What can hang from each mark
pobupen: kudo
vuki: bago kiduzu kilak rifel
rifel: bago kiduzu kilak piva vuki
kilak: dugu kiduzu rifel vinoz vuki
dugu: kilak
kiduzu: bago kilak rifel
vinoz: kilak kudo
bago: kiduzu kilak rifel
piva: bago
kudo: pobupen

(in the rows, 128 means zero)
Known rows, with every way that one mark hangs from another
vuki(kiduzu(rifel(bago piva)) kilak(dugu vinoz)): [186  98 141 124 149 161  91 132 108 191 161 127 135 120 122  88 153 157
  58 140  78 140 170 155  90 116 160 124 120 171 135 122 125 179 110 128
 164 174  76 114 147 124 118 115 188 151  92]
bago(kiduzu kilak(dugu vinoz vuki) rifel(piva)): [136 148 119 107 138 159 106 147 101  85 144 142 131 128 157 105 169 169
 115 126 116 142 164  85 111 108 177 118 128 184 123 138 107 178 148 145
 174 180  74 107 141 126 129 129 167 109  93]
bago(kiduzu(kilak(dugu vinoz)) rifel(piva vuki)): [135 121 117 123 137 151 102 146  99 119 149 121 122 126 156 101 160 166
  80 127 147 142 174 121 101 107 164 108 125 183 124 137 103 181 137 146
 171 168  83 113 146 120 146 131 172 128  92]
rifel(bago(kiduzu kilak(vinoz)) piva vuki): [139 142 117  93 143 160  97 148 104  93 148 122 117 121 109 104 134 172
  95 125 125 147 175 104 102 113 157 112 128 185 140 109 119 164 166 139
 153 171  67 117 158 111 152 117 162 140 102]
rifel(kiduzu): [100 163 126 163 132 156 133 144 126 147 154 115  99 128 108 115 114 155
 162 136 109 154 161  67  91 126 164 128 150 198 170  83 137 166 123 129
 167 173  61 120 153 122 128 142 192 137 117]
dugu(kilak(rifel(kiduzu vuki(bago)) vinoz(kudo))): [105  79 148 138 147 165  84 158 119 163 141  83 129 104 108  98 139 150
  85 148 129 141 173 150 103 112 133 120 157 190 161 103 118 196 110 148
 147 153  62 111 138 119 142 146 175 151 113]
kilak(rifel(vuki) vinoz): [ 69 157 129 169 141 158  92 158 111 147 147  97 120 123 109 125 135 153
 136 144 105 151 174  81 101 117 162 117 161 206 169  90 116 174 129 143
 170 166  71 107 155 126 141 138 185 118 110]
vinoz(kilak(rifel) kudo(pobupen)): [ 61 154 153 197 129 161 101 171 118 128 131 107 101  91 121 116 113 145
 153 136  99 147 156  70 105 124 182 139 174 200 187  77 149 167 116 121
 171 166  66 107 152 124 106 165 213 131 104]
vinoz(kilak(dugu kiduzu(bago)) kudo): [ 80 127 117 189 134 162 118 137 112 161 135 120 127 116 143 101 129 155
 116 148  89 149 146 107 110 117 170 142 159 189 190  99 152 182  81 132
 179 171  71 110 143 139 109 140 190 134 115]
piva(bago(kiduzu(rifel) kilak(dugu))): [122 131 138 126 136 165 120 122 112 110 153 128 120 118 145  97 151 157
  87 126  94 152 156  94 101 117 173 129 129 180 167  91 116 172 128 138
 171 186  62 117 161 125 106 124 173 111  87]
kilak(dugu vinoz): [ 76 162 125 194 126 161 112 142 114 156 151 123 115 124 133 127 145 163
 190 144  94 152 168  63  92 119 176 127 165 206 175  95 128 172 111 118
 178 174  80 105 138 128 115 121 215 148 107]
vuki(bago(rifel(kilak))): [127 140 157 131 125 171 113 131 120 135 156 114 102 125 120 104 124 145
 131 131 111 157 158  80  89 127 194 126 130 194 179  89 116 166 134 124
 151 185  70 118 140 118 102 148 160 130 115]
bago(kilak(rifel vinoz)): [ 79 138 138 149 125 166  84 149 120 123 149 100 118 126  99 125 141 159
 153 143  83 148 173  65  94 123 188 130 156 202 169  83 118 164 129 123
 162 174  79 108 151 124 132 137 188 120 111]
vuki(bago(kilak(vinoz) rifel) kiduzu): [146 126 181 108 129 172  90 130 131 119 160 117 114 116 100  99 134 153
 154 134  86 150 170 104  85 127 173 126 127 194 159 107 109 153 143 121
 162 192  84 120 133 114 114 126 153 147 114]
piva(bago(kiduzu(rifel) kilak(dugu vinoz vuki))): [124 127 127 118 147 167 100 136 106 110 148 141 136 114 155 101 172 161
  70 131  88 146 160 108 112 110 169 135 133 187 158 111 106 183 133 152
 178 181  73 106 159 128 118 117 173 114  89]
vinoz(kilak(kiduzu rifel)): [ 67 124 118 180 135 169 109 160 116 161 148 107 116 123 111 118 117 146
 126 151  82 146 152  52 111 119 176 132 164 199 190  95 144 150  98 140
 175 177  74 107 154 147 124 166 172  69 116]
pobupen(kudo): [ 86 186 145 194 123 169 128 172 119 115 140 128  93 119 113 126 115 153
 207 125 108 147 160  41  95 130 177 128 160 202 171  69 146 180 130 122
 163 166  69 116 152 123 110 144 202 145 119]
rifel(vuki): [ 74 194 132 178 133 150 136 150 115 147 152 113 102 135 126 121 116 154
 155 136 108 156 160  60  99 125 166 117 155 199 177  78 127 167 137 138
 165 172  63 118 156 121 132 141 188 136 118]
kilak(dugu rifel(piva) vinoz vuki(bago kiduzu)): [157 134 155 142 149 172  99 160 101 170 157 118 144 117 150 105 163 153
  75 147  69 144 171 127 108 111 156 124 149 190 143 134 118 169 114 144
 173 169  83 104 143 142 132 129 164 101 104]
kiduzu(bago(rifel(piva)) kilak): [149 140 137 153 134 162  99 136 110 138 153 110 109 128 119 106 128 152
  63 126 122 158 161 108  95 123 175 126 123 193 145 113 126 178 136 124
 148 167  78 121 158 116 135 151 168 139 115]
kiduzu(rifel(vuki)): [ 89 177 128 173 139 147 123 139 115 153 150 105 102 132 126 118 121 149
 111 131 103 155 156  88  99 123 160 118 144 199 172  85 120 175 132 145
 169 168  58 118 158 118 121 136 181 145 110]
vuki(kiduzu kilak(dugu vinoz(kudo)) rifel): [142 124 146 139 131 148 105 128 123 203 152 122 135 126 128  86 153 152
 148 144  68 134 174 143  87 128 178 132 134 173 149 105 125 187  96 115
 172 193  81 110 128 117 107 124 197 186  92]
kiduzu(bago kilak(vinoz(kudo)) rifel(piva vuki)): [142 121 130 150 143 147  71 130 102 152 137  98 120 125 122  99 137 155
  13 131 118 155 173 182 102 119 152 129 128 188 129 114 122 214 127 135
 155 145  74 116 163 103 145 123 178 206 103]
vuki(bago): [102 181 149 177 129 171 126 140 123 159 159 112  98 124 112 120 118 150
 165 138 102 161 160  63  88 131 171 126 152 204 190  81 135 156 128 119
 162 180  70 119 143 123 116 136 180 145 125]
dugu(kilak(vinoz(kudo(pobupen)) vuki(bago rifel))): [120 113 141 166 138 172  95 170 117 158 137 117 121  76 124 104 141 144
 108 135  92 140 163 128 103 121 160 139 162 201 167 105 119 180 129 127
 151 170  76 102 126 120 100 136 181 193 109]
vuki(bago kiduzu rifel(kilak(dugu vinoz) piva)): [199  91 151 115 131 167 101 132 109 182 165 116 136 124 138  87 148 153
  84 141  66 144 173 146  82 118 175 126 119 186 134 129 114 159 113 121
 160 186  88 110 127 130 106 105 165 152  92]
vuki(kiduzu kilak(dugu) rifel(bago)): [166 124 136 123 139 160 130 136 120 208 167 123 126 121 136  83 146 149
 100 135  64 141 165 130  87 124 171 130 122 170 169 100 123 157 104 131
 162 199  77 118 139 129 110 132 185 136  95]
kilak(vinoz(kudo) vuki(kiduzu)): [ 97 179 154 163 136 148 112 146 123 156 141 134 116 124 123 113 131 149
 164 146  71 144 168 107 107 128 167 142 157 195 161  96 134 194 122 128
 173 163  73 112 147 113 124 142 180 176 120]
vinoz(kilak(dugu kiduzu(bago rifel)) kudo): [ 97 108 114 185 140 160 103 127 112 165 135 110 124 114 143  97 132 147
  70 143  84 150 142 132 112 116 162 143 151 191 182 106 144 189  77 139
 182 165  64 110 148 139  98 138 181 143 102]
vinoz(kilak(dugu vuki)): [ 77 182 119 201 128 162 141 153 107 167 149 142 113 132 181 117 142 156
 149 136  86 147 145  57 115 115 176 134 159 193 186 103 142 149 106 142
 186 180  78 106 146 138 117 151 214  98 108]
piva(bago(kiduzu(kilak(vinoz) rifel))): [130 100 132 140 141 165  83 130 115 147 154 124 115 111 106 110 141 149
  69 136 113 156 170 120  94 122 171 135 130 196 154 102 119 182 130 128
 167 173  81 116 167 111 125 133 172 147  99]
kiduzu(bago): [ 95 176 132 188 134 165 117 135 119 154 154 105 110 124 104 121 117 152
 136 135  99 165 158  74  96 129 170 132 153 201 181  81 137 170 131 121
 159 172  68 119 156 122 114 140 185 150 124]
vinoz(kudo): [ 69 198 144 191 124 150 126 139 123 143 142 119  96 129 116 120 114 151
 191 138  99 155 161  61  98 131 180 133 162 200 182  73 147 186 119 113
 163 168  60 117 151 111 117 147 199 174 118]
kilak(dugu kiduzu vinoz vuki): [ 76 141  98 173 138 165 121 162 106 155 146 139 130 122 146 121 157 159
 144 154  78 144 159  75 114 111 172 133 167 196 177 111 118 182 103 148
 181 171  79  98 142 151 129 132 176 112 114]
bago(kiduzu kilak(vinoz(kudo) vuki) rifel(piva)): [130 164 135 101 139 150  92 144 111  76 132 140 123 126 127 101 146 161
 127 128 122 142 165  92 114 120 180 127 128 186 124 127 120 194 158 135
 164 171  66 111 149 105 132 140 155 152  99]

Rows
[ 85 136 141 170 125 153 103 151 115 146 134 124 119  97 132 107 148 159
 178 135 109 141 171 103  92 120 196 133 166 179 170  76 125 196 111 109
 169 174  75 106 134 121 101 130 228 189  99]	vuki(kilak(dugu vinoz(kudo(pobupen))))
[ 99 150 148 123 137 153  79 129 116  88 135 107 126 121 110 100 139 160
 116 129 118 153 169 128 104 122 164 127 135 190 154  97 109 203 148 135
 156 171  66 116 146 102 130 128 172 180 108]	kiduzu(bago(kilak(vinoz(kudo)) rifel(vuki)))
[126 125 117 145 129 158 118 151 100 145 151 104 116 132 156 103 153 161
  70 132 116 144 172  95  98 110 178 122 140 179 142 110 125 172 110 136
 162 163  80 113 160 136 141 147 175  93  96]	bago(kiduzu(kilak(dugu rifel(piva))))
[149 101 116 135 144 158  86 128  94 151 148 102 141 132 146  98 154 159
  14 132 106 153 166 162 102 106 167 119 125 187 134 118 106 197 120 144
 158 154  70 111 154 126 120 108 177 155  93]	kiduzu(bago rifel(kilak(dugu vinoz) piva vuki))
[171 166 164 138 146 165 130 150 109 145 158 136 119 122 165  94 150 150
  87 130  90 148 154 109 105 116 157 123 129 184 145 134 118 167 130 146
 171 181  72 115 138 133 118 138 156 110 105]	kilak(dugu vuki(bago(rifel(piva)) kiduzu))
[174 104 105 126 141 156 104 141 114 190 163 122 136 130 125  93 155 161
 102 139 106 141 173 128  88 115 169 117 122 180 123 127 122 170 110 127
 168 195  77 109 133 126 130 117 207 148  88]	vuki(kilak(dugu vinoz) rifel(kiduzu piva))
[147 151 144 157 139 160 114 130 127 181 162 100 119 121 102 101 117 143
 104 135  63 157 162 117  90 135 157 133 133 200 165  98 129 155 124 126
 164 184  72 120 149 121 104 132 158 158 115]	vuki(kiduzu(bago) rifel)
[ 86 170 126 150 125 163 110 149 117 123 149 132 111 132 129 125 145 163
 161 134  80 150 164  65 105 122 186 134 151 195 165  90 118 167 142 132
 166 177  78 108 150 121 134 133 187 140 116]	bago(kilak(vinoz vuki))
[ 98 124 153 145 128 164  79 144 114  71 127 117 126  82 127  99 153 164
 135 125 108 149 166 124 101 115 182 140 152 192 162  95 110 202 133 120
 163 171  71 109 136 117  98 118 198 183  95]	kiduzu(bago(kilak(dugu vinoz(kudo(pobupen))) rifel))
[146 151 126 112 146 159 130 146  99 122 153 150 123 128 137 106 133 153
  63 128 110 154 158  83 111 117 189 128 128 181 151 104 127 176 151 144
 150 176  62 118 173 123 125 149 151 100 105]	rifel(kilak(vuki) piva(bago(kiduzu)))
[ 98 115 120 145 127 141 111 145 109 149 138 117 118 123 162  94 153 168
 111 138 126 141 177 154 102 111 158 128 146 179 151  98 118 200  99 143
 169 155  77 115 147 116 155 128 211 176 100]	rifel(kiduzu(kilak(dugu vinoz(kudo))) vuki)
[ 93 116 131 154 145 175 109 163 114 164 152  97 119 117 123 106 120 148
  84 149 101 148 156  87 112 115 153 119 156 193 193 100 130 143 109 159
 172 180  72 110 148 147 137 155 151  69 118]	vinoz(kilak(kiduzu rifel(vuki(bago))))
[125 133 109 149 149 162 103 170  99 147 146 121 140 122 147 111 166 161
  81 143 100 143 168 110 115 104 156 125 153 196 136 130 123 183 110 154
 175 160  73  99 152 140 149 136 192  94  96]	kilak(dugu rifel(kiduzu piva) vinoz vuki)
[104  97 100 160 145 174  94 147 110 157 144 123 128 104 113 110 149 156
  93 151  78 147 159 110 102 110 157 131 152 204 178 113 121 187  96 140
 172 164  70 103 147 143 116 113 175 130 100]	kilak(dugu kiduzu(rifel(bago)) vinoz)
[154 116 126 130 150 162 101 158 104 145 153 148 124 117 133 110 144 159
  49 139 110 153 170 127 107 113 161 136 131 188 134 120 127 183 134 144
 157 169  82 111 168 120 165 142 183 128 106]	rifel(kiduzu(kilak(vinoz vuki)) piva(bago))
[160 156 113 131 160 164  98 153 103 142 156 149 135 112 114 112 144 150
  81 133  97 152 166  94 108 118 158 124 132 203 136 135 128 168 152 141
 172 191  72 106 158 118 131 129 159 128  93]	kilak(vinoz vuki(rifel(piva(bago(kiduzu)))))
[ 99 178 119 190 129 152 131 152 109 171 141 139 117 125 184  99 145 150
 135 136  75 141 149  94 114 122 170 143 148 193 175 112 147 165  99 138
 186 185  74 105 139 127 110 143 211 139  93]	vinoz(kilak(dugu vuki(rifel)) kudo)
[146 109 131 169 133 158  75 123 100 163 137 106 129 123 144  99 156 157
  34 138 103 152 171 173  97 116 167 138 133 190 133 121 130 215 101 120
 163 147  82 113 154 113 126 116 198 197  96]	kiduzu(bago kilak(dugu vinoz(kudo)) rifel(piva))
[122 138 158 128 137 163 115 143 110 132 154 152 135 117 156 105 164 162
 116 139  53 146 164 106 107 113 171 140 143 179 164 102 110 171 126 142
 175 186  82 109 153 130 128 122 183 112 102]	piva(bago(kilak(dugu vinoz vuki(kiduzu))))
[150 162 141  97 137 161 126 139 110 105 156 107 107 134 129  99 126 166
  92 119 129 151 168  93  99 121 163 108 124 179 148  97 118 149 164 139
 153 182  65 126 151 117 140 125 145 129 108]	rifel(piva vuki(bago(kiduzu kilak)))
[100 142 118 147 141 169 116 155 108 135 148 107 121 108 131 105 147 157
 112 137 105 147 167  82 103 112 162 123 153 192 182  94 129 172 114 142
 166 169  65 110 158 137 122 141 175  87  98]	kilak(dugu rifel(bago(kiduzu)))
[171 128 124 108 142 159 114 134 107 139 163 134 121 124 113  98 124 147
  67 127 103 155 164  94  94 122 185 125 115 191 141 108 129 162 144 127
 149 191  69 117 159 116 113 133 152 123  91]	vuki(rifel(kilak piva(bago(kiduzu))))
[ 91 134 128 158 138 165 108 152 108 138 134 117 119 104 146  93 140 155
 118 136 107 139 161  98 112 113 162 133 154 186 187 100 154 174  99 137
 176 168  66 111 152 129 116 154 197 104  94]	vinoz(kilak(dugu rifel(bago(kiduzu))) kudo)
[146 116 149 125 128 169 115 139 127 144 158 110  98 118 124  94 129 150
  98 129 131 156 164 118  88 124 164 129 123 189 163 102 116 163 125 136
 154 181  78 123 145 117 134 151 165 135 115]	vuki(bago(rifel(kiduzu(kilak))))
[103 123 142 170 138 163 113 154 121 181 154 127 120 123 122 118 137 148
 133 148  72 141 160  92 103 118 160 133 159 190 161 108 120 175 117 135
 158 161  79 108 144 126 120 152 175 140 127]	dugu(kilak(vinoz vuki(kiduzu)))
[174 116 153 117 135 169 114 143 103 167 159 132 137 128 163  96 156 158
  78 140  73 144 168 135 101 110 180 130 132 179 141 123 115 170 120 137
 159 170  84 109 141 133 118 118 163 131 109]	rifel(kilak(dugu vinoz vuki(bago kiduzu)) piva)
[ 94 120 107 129 133 161 137 152 104 130 145 139 125 131 167 102 155 151
  99 142  88 142 148  82 116 109 195 134 141 181 173 107 104 185 105 159
 164 173  70 107 145 150 113 152 148  82 109]	bago(rifel(kilak(dugu kiduzu vuki)))
[ 88 151 127 175 136 171 117 158 104 151 150 109 119 111 135 110 147 156
 118 142  86 150 163  78 100 115 164 130 159 198 191  89 130 172 104 137
 162 166  66 110 155 138 124 139 197  95  99]	kilak(dugu rifel(bago))
[116 153 145 128 157 153 122 149 117 113 153 133 112 114 116 104 124 148
 100 130 133 157 158  94 105 118 143 116 131 193 165 100 115 180 144 157
 165 185  53 120 160 115 139 149 171 111 100]	piva(bago(rifel(kiduzu vuki)))
[119 138 106 115 133 164 141 147 103 133 147 136 122 123 167  97 154 159
  89 129 101 145 159  94 109 109 185 133 136 177 177  94 118 175 123 152
 157 166  66 114 159 134 115 139 164 102 102]	rifel(bago(kiduzu) kilak(dugu vuki))
[124 151 158 115 132 158 103 142 125 109 149 136 118 127 123 109 145 156
 145 134  72 143 162  93 102 124 179 132 135 190 146 111 105 168 147 139
 169 182  79 111 143 117 124 143 157 127 109]	bago(kilak(vinoz vuki(kiduzu)) rifel)
[100 141 119 160 118 157 139 136 114 151 151 116 103 131 159 108 145 161
 127 131 116 151 167  84  93 120 185 128 144 180 168  88 122 171 110 129
 167 171  82 117 153 129 125 141 185 123 106]	bago(kiduzu(kilak(dugu)))
[190 110 134 144 132 158 115 129 111 188 164 108 125 131 154  85 145 153
  30 131  69 150 168 162  90 121 161 135 117 180 132 123 123 165 107 127
 160 176  90 119 148 128 125 124 169 149  99]	vuki(kiduzu(bago kilak(dugu)) rifel(piva))
[ 62 133 125 176 133 159  97 165 121 118 129 123 112  84  91 124 117 154
 178 146  95 149 163  83 100 125 180 137 179 205 177  82 132 195 120 116
 166 162  67 104 142 126 112 130 182 180 115]	kilak(kiduzu vinoz(kudo(pobupen)))
[111 151 127 127 127 157 115 123 124 114 151 106 101 132 116 107 127 156
 120 124 101 154 159  76  95 128 181 124 131 188 162  84 121 160 140 131
 166 177  63 120 158 116 110 135 163 136 104]	bago(kiduzu(rifel) kilak)
[172 120 137 110 136 166 109 123 112 141 157 102 110 129 118  95 122 147
  54 123 118 153 161 112  93 122 183 120 117 188 144 105 125 169 139 129
 150 169  64 122 154 116 103 129 139 139 106]	vuki(bago(kiduzu(rifel(kilak piva))))
[107 119 129 153 126 160  90 125 118 156 149 112 112 131 107 116 131 149
 121 139  89 152 164  96  90 123 195 131 140 205 164  88 118 180 121 122
 161 165  74 111 151 115 103 130 185 160 105]	kiduzu(rifel(kilak(vinoz)))
[140 134 126 142 126 148  88 136 111 153 147 121 120 131 110 103 128 151
 124 139  89 146 173 114  91 125 191 134 132 199 135 109 134 188 126 108
 151 171  74 110 141 106 116 124 187 192  93]	vuki(rifel(kilak(vinoz(kudo)) piva))
[134 131 106 110 133 159 104 150 123 132 151 124 123 123 121 102 147 162
 118 134  80 145 168 107 102 124 166 133 131 197 145 109 111 158 137 147
 165 189  78 109 144 119 137 124 178 144 101]	bago(kilak(vinoz vuki(rifel(kiduzu))))
[141 143 135 144 142 156  78 143 102 130 135 128 125 120 131 103 149 152
  58 131 118 152 170 142 114 121 170 138 130 190 130 130 125 212 134 131
 154 155  81 110 154 106 140 148 170 179 110]	kiduzu(bago(rifel(piva)) kilak(vinoz(kudo) vuki))
